Each row was made from one small tree. The marks that hang from a mark follow it in brackets, in the order of their numbers. Every link used is in the known rows. Write each row's tree.
(in the rows, 128 means zero)
Known rows:
q_646[q_492]: [168 131 145 136 168 163  85 140 146  86 131 123 126 130 109 150 148 129
 157 140]
q_26[q_918[q_646[q_47 q_314[q_968]]]]: [172 145 115  94 112  98 146 138 140 166 136 117 144 150 141 161  89 138
 131 123]
q_918[q_26 q_646[q_47 q_314 q_492]]: [ 76 129 117  86 138  99 148 100 118 138 138 151 117 109 125 114 112  87
  69  92]
q_873[q_646]: [113 124 148 176 123 190 108 185 130 120 125 113  99 144 118 150 185 164
 180 149]
q_873[q_646[q_47 q_492 q_918[q_26]] q_924]: [ 67  95 109  64 124  96 126 113  83 135 126 144 155 121  98  84 149 125
 130 160]
q_924[q_873[q_646[q_314[q_968] q_492]]]: [165 114 118 175 138 128 114 134 140  90 110 125 145 120 118 160 125 121
  97 147]
q_492[q_646[q_47 q_314[q_968] q_918[q_26]]]: [150 127 116 110 135  83 158  91 121 142 128 121 121 135 154  94  82 119
  60 111]
q_314[q_646[q_918] q_968]: [139 137 132 153 111 157 111 108 134 103 122 103 156 138 137 109 114 132
 173 155]
q_492[q_646[q_314 q_918[q_26]]]: [142 133 126 144 135  68 139 132 108 114 125 137  70 138 150  84 134 130
 157 100]
q_918[q_646]: [109 139 145 168 119 170 110 183 139 125 121 130 112 145 131 162 172 148
 163 122]
q_873[q_646[q_47 q_918]]: [ 83 125 131  79 126 171 142 134 113 139 125 109 157 145 119 118 158 143
 177 143]
q_492[q_646[q_314[q_968] q_918[q_26]]]: [175 121 121 158 132  79 139 117 118 114 118 124  98 145 151  80 102 130
  89 121]
q_873[q_646[q_47 q_314[q_968] q_492]]: [150 101 126 114 140 136 145 105 137 134 123 111 172 119 104 132  93  96
  40 143]
q_924[q_873[q_646[q_314]]]: [126 150 129 189 121 135 119 170 130 115 125 139  85 118 142 173 173 158
 193 116]
q_918[q_26 q_646[q_47]]: [ 51 148 128 112 120 165 129 139 124 154 142 138  98 132 144 145 150 145
 112 107]
q_314[q_646]: [115 153 149 187 112 166  93 146 144 113 141 119  90 121 136 155 152 144
 210 123]
q_968[q_314[q_646]]: [159 150 163 168 110 187 115 156 166 117 136 138  91 122 147 143 154 165
 229 111]
q_873[q_646[q_314]]: [134 131 143 176 119 143 132 167 123 132 127 125  92 126 125 130 161 145
 164 125]
q_314[q_646[q_492 q_918[q_26]] q_968]: [113 118 114 122 130 133 106  68 114  79 126 114 147 130 120  66  98 105
 119 160]

Write each row's tree:
[142 114 123 104 136 114 147 105 147 137 120 129 182 120 117 143  80  78
  28 117]  q_918[q_646[q_47 q_314[q_968] q_492]]
[161 133 133 181 115 132 134 150 144 135 116 130 130 134 139 142 117 128
  87 123]  q_918[q_646[q_314[q_968]]]
[ 90 124 109  71 131 137 125  42 119 108 136 113 169 121 123  82  78  93
  88 147]  q_314[q_646[q_47 q_492 q_918[q_26]] q_968]
[121 149 124  78 118 136 121 168 135 155 141 119 125 160 134 184 144 160
 211 123]  q_26[q_918[q_646[q_47]]]
[190 124 118  53 167 106 145  58 135 117 127 117 203 121 118  98  67  86
  81 134]  q_646[q_47 q_314[q_968] q_492 q_918]
[143 119 137 194 102  88 120 185 112 152 126 149  94 111 118 139 169 155
 177 139]  q_873[q_646[q_314] q_924]
[ 94 114 125  96 107 117 130 151 100 160 123 134 161 129 113 129 166 153
 189 157]  q_873[q_646[q_47 q_918] q_924]
[104 142 119 127 114 132 153 108 129 165 137 136 115 121 151 123  97 125
  31 105]  q_918[q_26 q_646[q_47 q_314[q_968]]]
[169 109 126 153 135 113 130 130 144 109 109 130 159 129 115 129 101  90
  54 129]  q_918[q_646[q_314[q_968] q_492]]
[192 152 138 129 147 147 134 106 158 153 145 119 138 114 144 155  89 133
  85 120]  q_646[q_47 q_314[q_968]]
[ 91  90 112 115 123  94 108 138  78 107 115 146 131 131  95  70 170 137
 164 175]  q_873[q_646[q_492 q_918[q_26]] q_924]
[111 130 118 112 142 117 131 125 134 116 128 137 137 104 118 175 137 108
 134 110]  q_924[q_873[q_646[q_47 q_314 q_492]]]
[120 138 121  94 137  70 157 106 111 142 136 136  92 128 151  98 114 118
 126  87]  q_492[q_646[q_47 q_314 q_918[q_26]]]
[108  95 131 119 125 120 110 153 123 143 126 137 156 115  89 160 157 124
 129 156]  q_873[q_646[q_47 q_492] q_924]
[125 128 132 144 139 116 114 149 114 104 123 125  81 156 143 103 157 150
 165 121]  q_492[q_646[q_918[q_26]]]
[134 154 160 120 113 189 134 131 171 146 146 135 112 112 148 158 133 152
 198  97]  q_968[q_314[q_646[q_47]]]
[111 118 111  98 135 111 149  86 129 139 129 136 145 116 126 112  79  88
   4 114]  q_918[q_26 q_646[q_47 q_314[q_968] q_492]]
